Known rows, with every step that occurs:
tonez > bikun > sekezu: [-43.2   0.3   8.9   3.6   1.6   1.6   5.6  -5.6  -0.1 -19.4  -6.0 -43.3
  26.2 -40.3 -45.6  -0.2 -26.5  14.3 -18.4  -0.2]
sekezu > sinal: [-13.0  -0.5  -6.0  -5.1  -3.2  -2.7  -3.5 -14.4  28.5  31.0  16.2  35.7
 -24.8  22.4 -29.1   3.4 -22.3  -5.3  -6.6   3.7]
sinal > bikun: [  9.1  -4.6 -16.9 -33.6 -13.3  -9.0  -8.1   5.8  16.0  21.1  -8.5   2.9
  19.2 -22.9  22.5   1.3  -1.7  -8.1 -11.0 -13.5]
lemo > sekezu > bikun > fateb: [-17.6 -20.6  -5.5 -18.0  -1.0  -6.2   4.2  -7.6  17.2  28.6 -17.7  -3.3
 -13.9   3.5   0.1   5.3 -51.8  14.7 -19.3   1.0]
lemo > sekezu > sinal: [ -9.7  -3.6  11.1  20.3  12.1  -0.3 -11.2 -27.9  15.4  41.8  33.9  11.6
 -16.6  43.8 -40.5   3.9 -43.5  -0.5  -8.1   2.8]
viba > bikun > sekezu > sinal: [-58.5  -7.8  -0.5  -0.8  -0.3  -2.9  12.9 -13.0  11.7  22.7  23.6  -1.4
  19.6  -7.9 -28.3  11.8 -42.0  -0.1 -20.7  -3.7]
fateb > sekezu > viba > bikun: [ 24.1   1.0  15.0  54.5  18.2 -24.0  14.7   9.6  27.4 -16.5  13.1  10.1
 -15.1  -0.3  26.1  -0.6  11.5   0.8   4.3 -33.1]
sinal > bikun > sekezu: [-24.7  -9.7 -20.6 -42.0 -16.2 -12.0   1.3   3.7   4.6  21.8  -8.0 -20.9
  56.7 -62.7  15.0   6.5 -18.9   5.3 -20.5 -15.4]
sekezu > sinal > bikun: [ -6.7  -4.7 -22.2 -37.2 -15.4  -9.1 -12.6 -11.2  44.4  51.9   7.1  39.9
  -6.4  -1.0  -5.7   4.4 -24.0 -12.4 -17.3 -10.1]
fateb > sekezu > sinal: [ 10.9  -8.1   2.3  16.5   0.0  -6.2 -11.0 -10.1  23.8  30.4  19.9  18.1
 -38.2  30.6 -24.8   1.5 -13.3  -3.9 -11.2 -14.8]
sekezu > viba > bikun > fateb: [-51.2   1.5   6.8  22.6  14.7 -10.3  39.5   5.3  32.7  -0.6 -18.9   8.7
 -35.2 -17.8  35.9   8.6 -10.0  17.2   3.3  -7.9]
lemo > sekezu > sinal > bikun > viba: [ -1.8  -7.9  -6.1  -3.3  22.7  -8.4  -2.5 -33.3  49.0  36.9  35.4  -2.6
   1.9 -36.7   7.7  11.5 -41.8  10.9 -12.2  -4.4]
fateb > sekezu > sinal > bikun: [ 19.3 -11.3 -14.3 -17.4 -13.3 -13.6 -20.6  -4.2  37.7  54.1  11.0  18.1
 -19.2   6.9  -3.7   2.7 -13.0 -12.9 -20.8 -29.8]
bikun > lemo > sekezu > viba: [  0.7   4.8   4.9  45.3  12.3 -21.7  -3.9 -24.2  14.1  14.7  13.3   2.4
   3.4   6.4  20.3  10.9 -22.7  31.5   2.1 -26.5]
bikun > fateb > sekezu > sinal: [-36.2 -13.7   1.9   3.1  -1.6   4.6   7.2  -5.3  20.5  48.6  -8.7 -15.4
 -68.9  23.1 -14.3   8.7 -23.7  13.4 -16.2 -11.4]
bikun > sekezu > viba: [-24.1   5.2  -4.3   9.7  10.8 -28.4  28.3  -6.0  28.6 -10.5   2.1  20.8
  26.2 -60.1   5.5   3.3 -13.5  21.5   4.8  -5.8]
fateb > sekezu > viba > bikun > lemo: [  8.2  -0.7   5.1  54.0   3.6 -22.7  -0.3  -0.8  13.5  -1.9   7.0  -8.9
  -8.7   5.8  40.2  10.4   6.3  19.4  -4.0 -48.4]
tonez > bikun > fateb > sekezu: [-33.3  -8.5  20.2  20.8   3.7  14.5   5.0   9.9   3.8  -0.7 -30.5 -65.4
 -53.5  -3.9 -23.5  -0.9 -11.1  19.2 -20.5 -14.9]
bikun > fateb: [-52.4  -6.7   0.7 -12.8  -0.6  10.4  17.9   4.1  -2.5  18.6 -28.9 -26.0
 -32.2 -10.6  11.6   7.5 -11.4  17.7  -5.5   3.4]
sekezu > bikun: [ 28.8 -10.6 -22.0 -32.0 -13.3 -19.8  -6.3  -3.0  29.9  -0.8  -6.8  46.2
  10.3  -6.1  -0.1  -4.5 -18.8  -9.0  -8.2   1.1]
bikun > sekezu: [-36.6  -5.4  -3.4  -9.7  -4.0  -5.2  10.3  -0.8 -10.6   2.0   0.8 -22.8
  32.9 -40.3  -9.3   4.8 -16.7  13.1  -8.7  -0.9]
tonez > sekezu > sinal: [  3.8  -0.7  -3.8 -19.5   9.1   0.6   4.1 -19.9  33.0  57.1  18.6  55.8
 -23.4   3.9 -30.9   0.2 -36.5 -16.5   9.2 -10.5]

Rows:
[-49.5 -16.6  11.0  17.6   2.2   9.8  11.7   0.7  15.7  44.6  -0.3 -27.9
 -62.7  31.7  -6.2  11.5 -25.7   4.6 -21.9 -18.6]  viba > bikun > fateb > sekezu > sinal
[-48.7  -6.6  -9.1 -15.2  -3.7  -6.6   8.3 -18.3  17.3  32.0  17.4  12.1
   9.3 -16.1 -34.6   8.8 -40.3   8.4 -16.8   3.9]  bikun > sekezu > sinal
[-14.9 -17.6  -8.9 -24.9 -14.4   0.7  -0.1  16.4   8.1  40.6 -33.7 -44.6
 -25.2 -24.1  36.8   6.6  -4.4  10.9 -23.2 -31.4]  sinal > bikun > fateb > sekezu
[-22.3 -16.2 -21.3 -45.7 -12.8  -6.8  11.1  -0.7  29.7  17.4 -35.4  18.7
 -22.3 -15.4  14.8   2.0 -31.1  10.3 -15.0   4.4]  sekezu > bikun > fateb
[ 36.0 -21.6 -23.0 -12.2 -24.0 -19.0 -26.8  -8.0  12.5  15.1  -7.7   3.6
   4.4  10.3  17.9   4.3 -14.0  11.7 -22.7 -36.1]  fateb > sekezu > bikun > lemo
[-55.2  -0.5   2.7  -0.3   0.1  -0.8   2.5 -22.0  29.4  11.0  13.0  -8.7
   2.2 -20.0 -73.3   2.5 -50.1   9.4 -26.3   3.5]  tonez > bikun > sekezu > sinal
[ -5.7  -5.3 -21.8 -29.9   8.7 -10.4   4.7 -22.5  63.0  25.7  19.7  21.1
  -4.9 -56.4  19.8   9.3 -18.2   5.7 -10.1  -0.7]  sekezu > sinal > bikun > viba
[-17.5   5.1  -2.4  33.8   3.7 -16.9   8.2  -9.2  20.7  -1.2   5.5  10.1
   2.6  -2.9  39.4  12.2  -3.9  19.0   2.1 -29.9]  sekezu > viba > bikun > lemo
[ 13.5 -13.0 -30.8 -31.6 -27.5 -17.8 -19.4 -15.8  17.3  14.2 -11.0  27.6
  18.7   2.7  15.5   6.5 -25.2  11.6 -16.7 -18.0]  sekezu > bikun > lemo
[ 13.2  -5.3 -20.9 -53.5  -5.1  -7.5  -5.2 -15.4  46.0  79.4  10.2  58.0
  -4.9 -16.9  -9.3   1.5 -37.4 -25.4  -2.3 -25.7]  tonez > sekezu > sinal > bikun
[-45.9  -0.2  23.0  46.8  29.9  -7.3  31.7  -4.5  18.9  11.6  -1.9 -18.4
 -25.7   0.6  21.6  10.7 -30.9  22.6   1.1 -11.6]  lemo > sekezu > viba > bikun > fateb
[-53.3 -10.9 -23.2 -49.4 -16.2   1.1   2.9  -8.3  42.1  69.5 -20.1   9.4
 -37.8 -10.8   6.5  11.0 -34.6   5.0 -23.9  -5.6]  sekezu > sinal > bikun > fateb
[  8.0   1.6 -11.8  11.6  -1.2 -27.6 -12.4 -20.6  28.4  36.7   5.3   2.1
  22.7 -16.1  42.4  12.5 -24.7  24.1  -7.9 -41.9]  sinal > bikun > lemo > sekezu > viba
[ -1.0   7.5   6.6  34.3  14.8 -21.7  21.9   0.0  32.5 -16.4  10.4  34.3
  -0.3  -7.6  24.0   1.4   3.1   0.2   9.6 -12.5]  sekezu > viba > bikun
[ 44.8 -11.2 -19.8 -48.5  -2.7 -16.3   1.7  -6.1  35.6  26.6  -5.6  68.7
  13.1 -24.2  -1.9  -7.9 -32.5 -20.4   5.5 -15.1]  tonez > sekezu > bikun
[ -0.4  -9.6 -10.5  -9.5 -13.2  -2.7 -30.8 -18.1 -12.3  46.4   2.7 -44.1
  34.4   3.9  25.9  14.3 -27.1  17.1 -22.0 -36.6]  sinal > bikun > lemo > sekezu
[-45.9  -8.0  15.3  17.1   2.0  11.3   1.7  -6.7  32.7  28.0 -14.0 -26.9
 -80.2  17.6 -52.4   1.5 -34.4  13.9 -25.4 -10.8]  tonez > bikun > fateb > sekezu > sinal
[ -5.0  -7.2 -10.5  -5.7  -1.1 -24.7  16.5  13.3  48.5  29.8 -31.5   3.6
 -34.7 -43.1  51.1   3.3   0.4  18.5  -8.0 -35.3]  sinal > bikun > fateb > sekezu > viba
[-45.8  -8.6   5.0   3.0   0.8  -0.1  15.9   5.0 -17.5  -5.4   9.4 -37.6
  42.9 -30.2   0.1   8.3 -17.8   6.0 -13.1  -6.4]  viba > bikun > sekezu
[ 49.3 -18.4 -12.6  -4.4  11.9 -24.9   3.2  -7.1  45.2 -25.5   8.0  11.3
  -1.5 -54.4  26.2  -2.3  -6.2  11.8  -6.2 -10.6]  fateb > sekezu > bikun > viba
[-17.6  -0.3  18.8  38.8   3.7  11.0 -26.9 -25.2 -16.4   6.6   7.3 -63.7
   3.9  21.1 -32.8   7.4 -37.8  25.1 -21.0 -21.4]  tonez > bikun > lemo > sekezu
[-34.1  -8.9   8.5  35.5   3.6   6.6 -19.3 -32.7  -4.4  50.8  36.3 -23.3
  -2.4  61.0 -19.1  19.8 -50.7  11.0 -20.4 -23.1]  viba > bikun > lemo > sekezu > sinal
[  5.1 -14.5 -24.7 -18.4 -25.1 -10.3 -33.7 -15.5  24.5  66.9   8.5   1.2
 -11.8  14.9  12.9  12.5 -19.4   7.4 -28.9 -48.6]  fateb > sekezu > sinal > bikun > lemo
[-36.9 -16.3  16.3  21.5   4.1  12.7  13.9  16.6 -14.3  13.6 -18.1 -59.7
 -38.2  10.4  20.2   9.4  -3.7  10.7 -14.4 -22.4]  viba > bikun > fateb > sekezu
[-17.9  -7.0 -32.5 -38.1 -26.5  -6.4 -26.0 -23.3  29.5  66.8   2.4  14.6
   1.5   6.8  10.1  15.2 -30.1   6.0 -24.1 -28.9]  sekezu > sinal > bikun > lemo
[  4.6  -5.5 -16.3 -25.1  11.4  -9.1   8.1  -8.7  34.3  -3.5   1.1 -12.7
  18.6 -80.3  48.2   6.4   3.4  10.9  -1.7  -5.4]  sinal > bikun > viba
